What can hang from each mark
Z_726: Z_280 Z_841
Z_841: Z_468 Z_726
Z_937: Z_468
Z_280: Z_44 Z_468 Z_726
Z_468: Z_280 Z_726 Z_841 Z_937
Z_304: Z_280

Each row was made from one small tree. The marks that hang from a mark follow it in brackets, in the order of their numbers. Every link used is in the known rows. Write each row's tree.
Known rows
Z_937[Z_468[Z_726[Z_280]]]: [ 23.1   2.8 -23.9   9.4   9.5   2.6  11.2   5.8 -39.3   2.6 -31.2   4.7
  -7.5 -19.7 -67.8  10.5  22.0 -39.6 -15.6]
Z_468[Z_280[Z_44] Z_726 Z_841 Z_937]: [-10.3  -7.3   6.2   7.0  10.4  20.6   1.2  -1.7  25.9  65.3 -72.6   2.7
 -18.6 -27.5  43.7  14.0  21.9   2.9  -1.1]
Z_726[Z_841[Z_468[Z_280]]]: [-30.9  -1.7 -30.4 -16.2  -3.4  18.2   4.3  -1.2  49.5   5.8   4.6  14.2
 -19.9 -15.8  12.0  24.4  20.6 -33.4  19.3]
Z_280[Z_468]: [-21.5   6.9 -12.7  27.2 -14.2  21.0  14.5   4.0  27.9 -11.0  44.9  34.4
 -16.7  -6.4 -57.7  16.4   9.6 -42.9 -10.6]
Z_726[Z_841]: [-41.4   3.7 -38.0 -13.5 -29.1  14.8   9.1  32.4  33.8 -26.8  40.2   6.6
 -19.5 -10.8  15.4  17.2  16.8 -34.7 -24.3]
Z_280[Z_44 Z_468 Z_726]: [-26.5  -0.4  18.6  40.4  10.5  23.6  19.9   3.5  33.5 -25.4  28.1  45.5
 -19.4  -3.5 -42.8  25.2   9.2 -12.0 -30.7]
Z_841[Z_726[Z_280]]: [-45.2   2.2 -42.3   1.0   0.1  28.8  -2.0   0.5  33.7 -35.3 -32.5   9.7
 -11.2 -10.2 -42.7  26.0  13.5 -28.1 -31.8]
Z_937[Z_468[Z_726 Z_841]]: [ 35.9  22.0 -25.6  -9.3 -16.5  -3.9  28.3   0.5 -45.0  20.3 -26.1 -19.1
 -15.9 -21.3 -13.9  11.3   8.4 -40.7   4.8]
Z_468[Z_280 Z_726 Z_841 Z_937]: [ -4.4   0.6  -7.4  -0.1 -15.1  19.6   2.0   1.2  28.9  62.1 -69.3  -8.0
 -17.6 -29.9  36.0   7.7  21.8 -30.9   9.1]
Z_937[Z_468[Z_280 Z_841]]: [ 26.8  21.8 -27.5 -26.2  -6.0   3.8  13.2   0.9  -8.1  27.3 -10.7   1.8
 -16.0 -15.1 -35.5  12.1  24.6 -41.2  15.9]
Z_937[Z_468[Z_726[Z_280] Z_841]]: [ 27.2  20.6 -26.0 -24.9   7.8  -3.0  24.0  10.7 -45.4  27.7 -37.3 -20.2
 -12.7 -23.3 -43.3   8.3  29.9 -41.2  -5.7]
Z_937[Z_468]: [ 17.4  10.1 -32.2  12.3 -16.0   9.5   3.8  -3.9 -19.6 -18.5  43.9  20.6
 -12.8  -7.8 -60.6  15.6   3.5 -38.9  -3.1]
Z_726[Z_280[Z_44] Z_841[Z_468[Z_937]]]: [-41.5 -13.3 -11.2 -10.7  35.9  32.0 -25.2   0.7  39.8  14.3  47.2  20.4
 -18.7 -20.5  10.0  27.7  27.4   3.4  -2.6]
Z_841[Z_468[Z_726[Z_280[Z_44]] Z_937]]: [-21.7 -19.7  -0.5  30.6  38.7  30.3 -15.7 -29.6  15.8  35.2 -15.1  22.6
 -12.3 -25.2 -14.1  23.5  12.1   5.4   5.2]
Z_304[Z_280[Z_44 Z_468[Z_726[Z_841] Z_937]]]: [-31.3 -16.9  20.0  17.5  27.8  20.3   4.0  21.2  44.5  24.6 -28.0  19.8
 -22.0 -12.5   9.1  14.9  47.1  -7.6 -24.4]
Z_841[Z_468[Z_937]]: [-21.7  -4.2 -24.7  28.7 -12.5  36.0 -21.9 -36.6  37.9  10.7  64.4  26.1
 -14.2 -15.5 -12.3  22.1  -4.6 -27.1  28.0]
Z_841[Z_468 Z_726[Z_280]]: [-39.9   2.3 -43.3   2.6  13.8  33.4  -4.7 -34.0  35.9 -25.7 -17.9   9.6
 -11.1 -12.0 -47.4  34.6   3.6 -27.1   3.1]
Z_937[Z_468[Z_280[Z_44] Z_726 Z_841]]: [ 33.7   8.9  -2.3  -7.9  20.6  -3.7  24.2  -1.2 -32.0  45.9 -77.6  -1.4
 -17.1 -21.6  -9.4  16.4  21.3  -8.4   4.1]
Z_841[Z_468[Z_280[Z_44] Z_937] Z_726]: [-27.0 -20.0  -7.1  30.9  28.0  42.1 -29.4 -50.0  58.9  15.1 -50.3  30.9
 -14.7 -17.4   4.7  39.8  -7.1  10.4  19.7]

Write each row's tree
[-37.6   6.1  -0.8  27.2   0.4  25.4  22.0   1.8  60.6 -27.2  20.3  37.4
 -18.7   5.7 -70.1  14.3  42.3 -44.8 -19.6]  Z_304[Z_280[Z_468 Z_726]]
[ 23.0  20.3 -33.2 -25.2  -2.3  10.0  10.4 -10.9  -3.9   6.4 -73.2  -9.2
 -15.6 -15.4 -26.5  25.6  10.3 -34.7   9.1]  Z_937[Z_468[Z_280 Z_841[Z_726]]]
[ 22.1  14.6   3.6 -13.0  18.8   6.7  18.4   1.8  -4.5  14.0 -26.9  14.0
 -20.0 -12.9 -22.6  22.4  25.6  -9.5  -4.8]  Z_937[Z_468[Z_280[Z_44 Z_726] Z_841]]
[ 11.1  25.4 -40.9 -37.7  10.4  11.5   8.0  -2.1 -20.5  -9.0 -35.7 -18.2
 -13.5 -15.0 -52.4  23.5  18.5 -35.6 -10.6]  Z_937[Z_468[Z_841[Z_726[Z_280]]]]
[-36.7  -1.7   2.5  15.2  35.9  22.8  10.0  11.2  25.0  -2.0  31.5  43.3
 -15.4  -6.5 -79.9  19.4  30.6  -9.8 -30.5]  Z_726[Z_280[Z_44 Z_468]]
[-25.6  -7.3 -30.7  29.9  -9.1  42.5 -25.5 -48.3  44.6 -10.9  -0.3  13.3
 -14.0 -16.6  -1.1  34.9 -20.3 -22.3  21.3]  Z_841[Z_468[Z_937] Z_726]
[-24.8 -10.4  30.1  21.7  10.2  29.2  -3.7  27.7  47.7  -9.5  33.8  32.3
 -24.8 -13.1  19.3  24.8  17.4  -9.2 -33.6]  Z_280[Z_44 Z_468[Z_937] Z_726[Z_841]]
[-16.9   2.4  -5.9  -4.0   9.6   8.9  26.5   5.4  15.6  43.6 -79.9  -0.6
 -18.5 -21.4  23.8  15.7  23.6  -1.4  -7.9]  Z_468[Z_280[Z_44] Z_726 Z_841]
[-44.5  14.6  -9.8  -8.8  29.1  24.0  22.6 -10.1  48.2  -2.5 -38.9   9.3
 -22.9   1.1 -41.3  28.9  35.7  -5.9 -16.6]  Z_304[Z_280[Z_44 Z_468[Z_841[Z_726]]]]
[-22.1  -9.5  15.8  43.6  13.0  32.6 -12.2  -4.0  35.7  12.3  50.2  47.2
 -17.9 -10.5 -33.0  20.5   7.3  -5.6 -13.4]  Z_280[Z_44 Z_468[Z_937]]
[-21.5  -7.8  10.7  16.4  10.7   6.5  29.0  30.2  10.0   1.0 -25.1  14.0
 -22.2 -16.4  11.2  22.7  15.7 -12.6 -32.8]  Z_280[Z_44 Z_468[Z_726[Z_841]]]
[ 25.2   3.8 -23.5  -3.9 -16.4  -6.3  18.4  25.3 -35.3  -9.5 -22.1 -10.1
 -15.1 -20.3   3.5  14.8  10.3 -41.9 -15.8]  Z_937[Z_468[Z_726[Z_841]]]
[-46.3   0.9  -1.3  23.3  27.9  22.3  14.4  -3.7  50.2  -7.6  30.6  48.0
 -18.3   6.1 -74.7  17.4  41.5  -9.7 -19.5]  Z_304[Z_280[Z_44 Z_468]]
[ 23.0 -10.7  -1.6  -2.4  21.0  -5.5  15.8  24.6 -20.7  15.1 -73.5   7.7
 -17.0 -20.6   6.9  20.0  23.0  -7.8 -16.4]  Z_937[Z_468[Z_280[Z_44] Z_726[Z_841]]]
[-43.2 -10.3  26.9  14.4  25.9  31.0  -2.8  24.5  71.5  -6.8  23.2  35.8
 -24.1  -2.7  -2.5  19.8  51.4  -9.9 -32.6]  Z_304[Z_280[Z_44 Z_468[Z_937] Z_726[Z_841]]]
[-32.4 -18.1  14.7   7.0   9.1  29.3 -14.2  28.4  63.4   3.8 -18.0  28.0
 -21.5 -17.1  50.6  22.7  28.8   0.2 -28.1]  Z_468[Z_280[Z_44 Z_726[Z_841]] Z_937]
[-23.9   7.7  13.3  -7.5  35.7  29.3  -4.7  10.1  28.1  44.1  31.3  22.5
 -19.9 -17.0 -34.4  16.8  37.0  -7.7 -13.4]  Z_726[Z_280[Z_44 Z_468[Z_841 Z_937]]]
[-24.2  14.6 -29.1 -21.9  -3.7  11.0  26.0  14.3   3.0  26.9 -40.2 -17.5
 -15.6 -23.8  -8.5   8.0  31.9 -35.0 -17.5]  Z_468[Z_726[Z_280] Z_841]
[ 18.1  26.5 -41.1 -20.5 -14.5   9.9  12.5 -11.6 -21.3 -16.2 -25.7 -17.3
 -16.6 -12.4 -24.9  26.7  -3.1 -34.9   0.2]  Z_937[Z_468[Z_841[Z_726]]]
[-32.0   3.1 -18.6  11.2  13.8  28.2   6.7   1.2  33.7 -26.0 -29.6  19.8
 -13.3  -8.5 -73.1  27.1  15.2 -38.0 -27.8]  Z_841[Z_726[Z_280[Z_468]]]
[-38.4  -2.8  -3.7  18.3  39.5  29.4   6.1  -0.9  32.4 -22.8 -32.7  30.6
 -14.8  -6.1 -70.6  34.2  15.9  -4.8 -37.4]  Z_841[Z_726[Z_280[Z_44 Z_468]]]
[ 12.5  -2.4   4.3  -7.3  18.9   5.0   9.0  26.5   7.3 -15.9 -22.7  22.6
 -19.4 -11.4  -3.6  24.4  27.5  -9.1 -23.4]  Z_937[Z_468[Z_280[Z_44 Z_726[Z_841]]]]
[-51.2  -5.7 -28.2   7.4  26.2  29.4  -3.0  -2.2  32.2 -31.7 -34.4  19.9
 -13.2  -8.5 -39.7  33.0  13.3   5.0 -41.5]  Z_841[Z_726[Z_280[Z_44]]]
[-12.9  -2.6  17.1  45.4 -14.1  35.0  -4.6   0.3  46.0  -6.3  38.7  36.7
 -17.7 -11.6 -27.9  17.7   6.6 -41.2 -13.9]  Z_280[Z_468[Z_937] Z_726]
[ 11.5  -5.9  -8.5 -14.4  33.7  -2.8  14.1  33.7 -37.1   0.0 -35.8  -0.1
 -14.0 -20.4 -19.8  18.6  31.9  -7.9 -35.4]  Z_937[Z_468[Z_726[Z_280[Z_44] Z_841]]]
